Known rows, with every way that one mark hangs from another
k913[k240[k598]]: [ -5  14  -7   2  -6  -2  -6 -17 -12  15   6  10   8   4 -15  12 -13   6
  -2  10   5 -18  -5  -1 -10]
k842[k460 k562]: [ -5  -8 -12   8   0  -3  13   1   1 -11 -21  26   0  -1 -46   9  -1  19
   6  18  -6   3 -10   3   6]
k240[k38 k486 k598 k913[k842]]: [-29  13 -39  12 -12   4 -20 -18 -13  17  10  18  21  31  13   1  13 -18
   0  -9   9  -9  -7  -2 -24]
k240[k38 k486 k598 k681 k913]: [-35   2 -23  12 -13 -17  -6 -22  -4  14  11  26   3  -3  20   3  -1 -10
   0  -1  11 -11 -14 -11  -7]
k842[k460 k562 k962]: [-13 -15 -20  20  -9   3  25 -10  -2 -18 -20  31  -2   0 -48  18   7  26
  -7  24 -16  18 -13  -6  -6]
k789[k240[k486] k842[k460]]: [-11   6  -3  22   5  11  18  15  28  25 -11  31  -2  -7 -13   2 -22   0
  -8  -5 -11  10  -2   1   6]
k598[k240[k38 k486 k681 k913[k842]]]: [-25  -4 -12  29 -15   2 -11  -5  22  34   3  12   3  -1  31 -17  24 -25
  -3 -11   3   7  -8   4  -8]
k240[k38 k486 k598 k681 k913[k842]]: [-41   4 -27  16 -17   0 -14 -11   0  27   9  22  14  13  17  -3   5 -18
  -4  -1  15  -2  -2  -3 -20]
k598[k240[k38 k913[k842]]]: [  2   5 -20  15 -11  12 -27 -11  -6  25   3  -5   7  26  18 -15  35 -27
   5 -20  -2  -8 -15   1 -11]
k789[k240[k486 k598]]: [-13  16 -12  12   9  -8  11  -8  14  22  -2  25  -4 -15   8  -7 -19 -18
  -3 -13  -3 -10  -7  -6 -11]
k460[k842]: [-11   3  -3   3  -8  16   8   0  -3   1   0   4   0   7   1  -3  11  -5
   0  -3   4   9  14   9   2]
k598[k240[k38 k486 k681 k913]]: [-19  -8 -10  24 -12 -14  -2 -13  18  21   6  18  -7 -20  34 -13  19 -16
   2 -14  -3  -1 -20  -4   5]
k913[k240[k486 k681] k842]: [-37  -6   1  23 -13  11   2  14  35  30   2  20  17 -12   1   3  -8   4
 -17  25   9  24  16  11 -14]
k598[k240[k681]]: [  1  -5  24  13  -3  -7   9  -3  21  22  -6  -6 -15 -28  13 -10   3 -13
   0  -5  -1   1  -4   3  10]
k789[k240[k38 k486 k913] k842]: [ -6  12 -23  18   4  10  -6   6  17  29   7  31   7  20  27  -3  -2 -16
  -2 -12  -8  -7 -20 -10  10]
k913[k240]: [ -3   5  -4   6  -3   2  -4  -1   2  11   5  11   7   0 -10   8  -5  10
  -5  13  -2  -2  -2   3  -4]
k913[k842]: [ -6   1  -3   4  -4  18  -8   9   5  13  -2  -5  11  18  -3  -4   5  -9
  -2   2   7   8  13   8 -13]
k789[k842]: [ 7  4 13 -1  2 19 -1  9  6 11  2 -5  9 20  3 14 -6  5  2  5  4 -3  6  1
 18]
k842[k562]: [  3  -3  -3   2   5   0   8   4   9  -8 -12  11   4   7 -18  10   5  10
   9  18  -1  -2 -11   0  14]
k486[k240[k38 k598 k681 k913]]: [-19   8 -26  -4  -6  -8 -11 -23 -10  28  26   6   2   2  16 -15 -15 -20
   2  -5  10 -33 -18 -15 -15]
k486[k240[k38 k598 k681 k913[k842]]]: [-25  10 -28   0  -8  10 -18 -14  -5  42  25  -2  13  20  14 -18  -7 -28
  -2  -3  16 -25  -8  -8 -30]
k913[k240[k38 k486 k598 k681] k842]: [-40   6  -5  28 -18   1  -6  -6  16  40   5  21  15   1  -1   6  -9  -6
 -16  19  19  -3   7   5 -20]
k240[k38 k598 k913[k842[k460 k562]]]: [-21   7 -46  12 -12   4 -14 -17 -27   8 -11  30  16  43 -43   7  13  -2
   9   9   5 -18 -18   0 -18]
k789[k240[k681] k842[k460 k562]]: [ -7  -4  11  18   5   9  27  25  35  28 -25  34  -6  -6 -37   7 -29   5
  -2  24  -7   3  -8  -1  25]
k789[k240[k598] k842[k460 k562 k962]]: [ -4   9 -13  22  -1  17  27  -8   3  17 -21  38  -1  19 -46  24 -20   7
  -6  17 -14  -7 -17 -10   1]

Rows
[-16   3   6   9 -10 -15  -2 -15  -5  18   3   4  -7  -5   4   1 -12 -13
  -5   6  14 -22  -3  -7  -2] -> k240[k38 k598 k681]
[-26  10   0  16   4 -13  19  -2  27  33  -2  29 -10 -31  13  -8 -28 -19
  -8  -1   2  -3  -1  -8  -6] -> k789[k240[k486 k598 k681]]
[-27 -11   5  24  -8 -14   8   2  24  13   1  16  -3 -22  16  -4  -2  -4
 -12   6   7   5  -2  -2   2] -> k240[k38 k486 k681]
[-13  -2 -25  19  -1   4  -3  14  22  31 -11  33   5  19  -3 -13   5 -25
  -2  14  -1  -6 -17  -7  -3] -> k789[k240[k38 k681 k913[k842[k562]]]]
[-43 -15 -32  32 -25   8   1  -8  11  15   8  27   9  10  18   1  21  -9
 -22  10   0  28  -2  -8 -25] -> k240[k38 k486 k681 k913[k842[k962]]]
[-20   1 -18  30  -9  10  -4   8  25  16  -8  27  25  18 -19  13  13  10
  -7  32   4   6  -7   8  -5] -> k913[k240[k38 k486] k842[k562]]
[-21  -3   6  14 -13  13  -4  13  19  32   0   8  12  -1  -8   1  -9   1
 -15  25  10  13  14  11 -12] -> k913[k240[k681] k842]
[-14   8  -1   3  -3  -8   2 -15   4  33  20  -5  -3 -12   9 -14 -23 -17
  -3  -1  14 -31  -8 -11 -12] -> k486[k240[k38 k598 k681]]
[-14   1 -45  -2   1  22  -3   2   0  12   2  20  20  22 -34 -11   3   2
  10  10  -5   1 -14   2 -20] -> k486[k240[k913[k842[k460 k562]]]]
[-16  -8  17  33  -8 -14   9  -7  31  25  -3   7 -12 -34  27 -11  10 -13
  -5  -9   1   1 -11   0   9] -> k598[k240[k38 k486 k681]]
[ -6  -8  -7  19  -7  22  24   0   5  -7 -19  24   6  21 -46  30   1  29
  -4  30 -13  15  -9  -3  12] -> k789[k842[k460 k562 k962]]
[-14  -6   6  20 -15  -9  -4   0  11  24   4  14   0 -11  -4   2  -8   6
 -15  22   7  -6  -5  -2   1] -> k913[k240[k38 k681]]
[ -9  16 -43  -2   1  15 -17 -17 -11  25  12   9  25  43  -9  -7   8 -17
  13   5   9 -32 -20  -8 -20] -> k486[k240[k38 k598 k913[k842[k562]]]]
[-21   5 -15  -8  -7  -9  -7 -17 -13  11   9  15   1   4   9   1  -8  -7
   7   3   9 -13  -8  -7  -4] -> k240[k598 k681 k913]
[-22  11 -34  -2  -3  -5  -7 -23 -13  -1  12  23  12  10  14   6   2  -3
   9 -10   1  -6 -11  -6 -11] -> k240[k486 k598 k913]
[-14   5 -44  21 -10   7 -13   2  -8  29  -6  33  -1  21 -18 -22   2 -24
  -9 -14  -9  -3 -15  -1 -27] -> k789[k240[k38 k913[k842[k460]]]]
[-21  -2 -20  -5  -3  18  -7   6  12  33  21   1  14   7  15 -22  -6 -19
  -1   1   7   2   3  -2 -23] -> k486[k240[k681 k913[k842]]]
[-33   4  -3  25 -15 -16   1 -17  10  27   7  27   5 -18   3   9 -16   3
 -14  15  13 -12  -7  -3  -7] -> k913[k240[k38 k486 k598 k681]]
[-32   0 -24  16  -1   7   2  15  34  36   0  34   5  -5  21 -19  -5 -25
  -9  -3  -2  19   2  -1 -17] -> k789[k240[k486 k681 k913[k842]]]
[-12   3 -32   7 -11  12 -26  -4 -12  12   7   5  15  38   7  -8  22 -17
  -1  -3   4  -4  -6  -1 -18] -> k240[k38 k913[k842]]
[-17  -8 -15   7 -12 -11 -11  -5  -4  10   8  16  -2   4  15  -6   7  -9
  -2   2   4  -7 -13 -10   0] -> k240[k38 k681 k913]
[-14  -3 -22   1  -4  -4  -7  -7   4  24  25   6   1  -4  21 -20  -7 -14
  -2  -3   3 -16 -18 -12  -8] -> k486[k240[k38 k681 k913]]
[-21  -5   2  22 -18   9 -11   9  13  35   2  10  11   6  -6  -1  -2  -5
 -19  23  12   2   7   6 -14] -> k913[k240[k38 k681] k842]
[ -4  17  19   5   5   7  10   7  21  44  -2  10  -5   0   5   4 -34 -18
  -5   3   6 -19   3  -7  12] -> k789[k240[k598 k681] k842]
[-26   2 -32   7  -7  14 -12   2   5   7   7  17  21  19  15  -3  17  -7
   1  -5   0  18   2   5 -17] -> k240[k486 k913[k842]]
[  1  -6  20  24  -9 -13   1  -7  17  26  -4  -7 -17 -21  17 -13   9 -19
  -4  -7   0 -11 -11  -2  10] -> k598[k240[k38 k681]]
[-24  19 -40   7   2   9  -9  -7   4  32   4  30  12  17  13 -11  -3 -28
   0 -16  -1  -3  -5  -2 -27] -> k789[k240[k486 k598 k913[k842]]]
